What can hang from each mark
j_853: j_871
j_871: j_323 j_853
j_442: j_871
j_787: j_442 j_922
j_323: j_787 j_871
j_922: j_787 j_871
j_580: j_323 j_853

Each row was made from one small tree. The marks that hang from a mark follow it in brackets, in the order of their numbers. Every link used is in the known rows. Write each row's tree.
Known rows
j_922{j_787{j_442{j_871{j_853}}}}: [-13.8 -19.0  20.7 -18.8  -6.6  23.1   0.4  -9.1 -27.3   4.9  17.2  11.2
  28.8   1.1 -43.3  -9.8  -5.5  55.1]
j_580{j_323{j_787{j_442}} j_853{j_871}}: [-13.5 -21.4 -16.7  -2.5  20.1 -58.1 -22.1 -27.2  32.8  12.7  52.6  11.1
  15.1   8.3  31.5  26.1  -2.2 -20.9]
j_442{j_871{j_323 j_853}}: [ 18.1 -16.3  39.1  15.9  10.8  17.3   2.4  25.9 -12.2  12.1  15.6  23.4
   0.1   7.9 -29.6 -18.4   1.7  20.0]
j_323{j_787{j_922}}: [-15.0  19.7  -7.5   3.0  -9.1   4.8   2.4   3.0  -2.0 -13.8 -18.4 -38.2
 -19.8 -23.1  11.7  -9.7   9.3 -31.3]
j_922{j_787}: [-26.7  -3.8  21.9  -8.8  -3.1  19.0  -4.7  11.6 -27.7  -7.1 -25.0   2.1
   0.5   4.2 -13.3 -50.5  11.6   6.0]
j_853{j_871{j_323}}: [ 12.3  -6.4  17.3   1.3  22.1 -20.0   2.5  21.2   3.1   1.4  -4.4  19.1
 -27.9  26.9  17.7 -20.2  23.9 -29.8]
j_323{j_787{j_442 j_922} j_871}: [-11.4  22.9 -22.5  -9.8 -12.6  -9.0  21.7 -30.8  11.8 -51.7 -15.4 -63.0
 -14.9 -32.9  20.0  29.0 -12.4 -33.7]
j_580{j_323{j_787 j_871}}: [-13.4 -16.3  10.9 -10.1  13.7 -16.2   5.8  -7.9  17.6 -38.3  12.8 -42.5
   8.5  -6.6  30.4  -2.8 -24.4 -31.6]
j_853{j_871{j_323{j_787{j_442}}}}: [  2.9 -16.3 -17.6  10.1  25.0 -48.1  13.5 -16.1  11.6 -13.3  12.0  -5.9
 -12.1  10.0  25.6  23.1  -8.0 -31.6]
j_787{j_442 j_922}: [  4.4  41.0  15.0 -18.7 -31.2   8.5  -6.8 -10.5 -14.4 -17.0  -7.0 -12.8
   3.4 -13.1   4.0  -3.0  28.9  -4.3]
j_442{j_871{j_323{j_787} j_853}}: [  3.7 -26.6  13.0  31.4  25.1   2.3  14.7  15.2  -1.1   6.8  17.8  -0.5
  -2.7  -1.5 -20.4  -6.4 -28.8   5.3]
j_442{j_871{j_323{j_787{j_922}} j_853}}: [ 14.9  -3.5  -2.0  12.0   0.7  15.8  18.6  20.4  12.9  15.7   2.0  -0.6
 -18.9  -7.2  -9.0  12.9 -17.9  -0.4]
j_442{j_871{j_853}}: [ -6.5 -10.3  39.9   7.7   5.3  23.2 -12.5  11.3 -22.5   6.8  22.2  -6.9
  11.2  -5.2 -39.9 -28.2  16.7  27.9]
j_853{j_871}: [-10.6  -3.2  14.4  -7.9  18.1 -12.5 -12.5  10.2  -6.9  -4.2   3.4 -13.7
 -14.8   7.2   6.3 -25.7  38.8 -17.4]
j_787{j_922}: [  0.2  35.5  21.1  -9.8 -19.5  21.1  -9.3  15.6 -13.3  -5.4 -19.6 -14.1
 -13.5  -9.3   3.3 -24.9  36.1 -15.7]
j_580{j_323{j_787{j_442}}}: [ -6.2  -8.8  13.2  -7.0  -6.4 -26.3 -11.4 -24.7   2.8 -23.9  35.1 -16.4
  40.4  -0.6  25.1   9.4 -14.5  -8.9]
j_922{j_787{j_442} j_871{j_853}}: [-20.2 -10.3 -10.7 -21.1 -12.7  25.5 -12.5 -10.4 -25.0  11.4 -16.0  21.1
  34.4   9.2 -35.5 -12.2  -6.4  57.6]
j_853{j_871{j_323{j_787{j_922}}}}: [  7.8   6.3 -26.6   1.3  14.6 -18.1  15.8  18.0  24.1   7.2 -17.8  -4.8
 -46.6   9.2  42.1  16.0   4.0 -49.7]
j_922{j_787 j_871}: [-38.1 -23.0  -8.4  -6.1   1.5  24.0 -20.9   9.2 -19.3   5.7 -36.4   5.8
  11.3  16.2 -20.7 -61.2  19.4  26.2]

Write each row's tree
[  6.2  -8.6   5.2  19.9  33.9 -31.2  -8.6  16.6  17.1  24.5   8.2  38.0
 -37.2  20.2   8.5 -16.7  28.4 -26.0]
j_580{j_853{j_871{j_323}}}
[ 16.8   3.2   5.1  14.5   0.9 -12.6  18.4 -14.7 -11.6 -10.4  12.5   3.2
  12.8 -13.8  -5.1  33.2 -41.5  -4.3]
j_871{j_323{j_787{j_442}} j_853}
[  0.6  25.4 -18.7 -19.8 -20.9   7.1  27.9 -25.4   4.0 -32.8  -9.0 -46.1
  -6.3 -38.9   4.0  52.3 -34.7 -17.7]
j_323{j_787{j_442 j_922} j_871{j_853}}
[  3.5 -14.7 -10.0 -11.0  -9.0  20.9   4.0  -2.2 -14.0  20.9 -26.6  49.0
  21.4  25.4 -20.0  -1.8 -23.0  50.4]
j_922{j_787{j_442} j_871{j_323 j_853}}
[ 33.7  16.2  19.6  -4.7 -19.6  18.3  10.4   9.0   0.3  12.5  14.8  24.9
   2.0   7.0 -15.5  23.6   3.0  24.9]
j_787{j_442{j_871{j_323 j_853}} j_922}
[ 18.7  10.4  11.3   0.3 -10.3   1.5   2.8   3.7   4.3  -1.8   8.5  12.5
  -2.9  13.4  -1.5  -3.9  25.9   5.5]
j_787{j_442{j_871{j_323}} j_922}
[ 29.3  28.6  -8.9   0.1 -21.6   0.7  23.5  -3.0   2.7   0.1  -6.3   8.6
  -6.1 -17.4   8.4  47.6 -32.6 -12.0]
j_871{j_323{j_787{j_442 j_922}} j_853}
[ 25.5  -8.3  33.0   9.4   3.2   2.3   7.6   0.4 -15.3   3.9  29.1  21.6
  20.6   6.5 -28.2   6.5  -2.7  31.1]
j_787{j_442{j_871{j_323 j_853}}}
[  3.6 -15.8 -26.1  17.4   6.7  -5.5   6.0 -14.8  -5.2   1.0  -3.6   5.9
  22.2   4.5 -12.6  22.0 -32.4  18.6]
j_922{j_871{j_323{j_787{j_442}} j_853}}
[ -0.1 -21.6 -20.8  27.9  16.2   5.5   3.2   8.5   0.8  13.8 -15.2   5.1
   5.0   6.7  -9.4  -4.2 -28.1  11.0]
j_922{j_871{j_323{j_787} j_853}}
[ -7.8   9.0  -3.1   1.2  -8.5 -10.9 -19.5   4.7  28.3  17.4  16.7   7.7
  -2.7 -11.1  25.8  -1.7   2.3 -25.4]
j_580{j_323{j_787{j_922}} j_853}
[ -5.2  -5.6  29.1  -4.8   8.4 -10.3 -15.7  -5.5  22.6 -10.9  23.3   7.1
   0.8  -1.8   9.1 -13.9   8.5 -17.5]
j_580{j_323{j_871} j_853}
[  8.3  18.5  -7.6  14.0  -1.7  -1.1  14.5  14.4   7.4  -8.5 -27.1  -9.4
 -30.9  -9.5  21.7  -3.5  -1.9 -37.5]
j_871{j_323{j_787{j_922}}}
[-28.5   1.2 -39.6   3.5  -3.1  11.3 -14.0   5.5   6.6  -1.2 -33.3 -36.0
  -9.7  -8.6   5.6 -18.8  17.6  -7.4]
j_323{j_787{j_922{j_871}}}
[  6.7  28.7 -15.8 -24.5 -31.5  28.7 -11.0  -8.0 -13.5  10.6 -14.2   6.3
  18.2  -2.8 -17.8  16.4  16.5  35.3]
j_787{j_442 j_922{j_871{j_853}}}
[ 30.9  21.0 -14.5  -8.9 -25.7  22.2   0.6   4.1   0.6  17.7 -20.7  32.6
   7.9  12.4  -4.0  23.6  -0.6  28.3]
j_787{j_442 j_922{j_871{j_323 j_853}}}
[-14.8   7.9 -35.0   1.0 -12.3  28.7  -8.6   8.2   1.8  14.4 -27.2 -19.7
  -2.3 -14.0  -9.1   5.4  -6.1  10.0]
j_323{j_787{j_922{j_871{j_853}}}}
[ -3.8 -13.8  17.0  -9.1  20.9 -27.8 -34.9   8.5  22.2  26.7  39.1  35.4
  -2.7  24.0  20.4 -16.9  32.2 -13.0]
j_580{j_323 j_853{j_871}}
[ -8.3 -20.2 -31.3  21.6  12.1 -26.8  -1.2 -22.6   1.7 -14.1  -6.9  -7.0
  16.1   5.3   3.0  -2.1 -12.6   0.8]
j_922{j_871{j_323{j_787{j_442}}}}
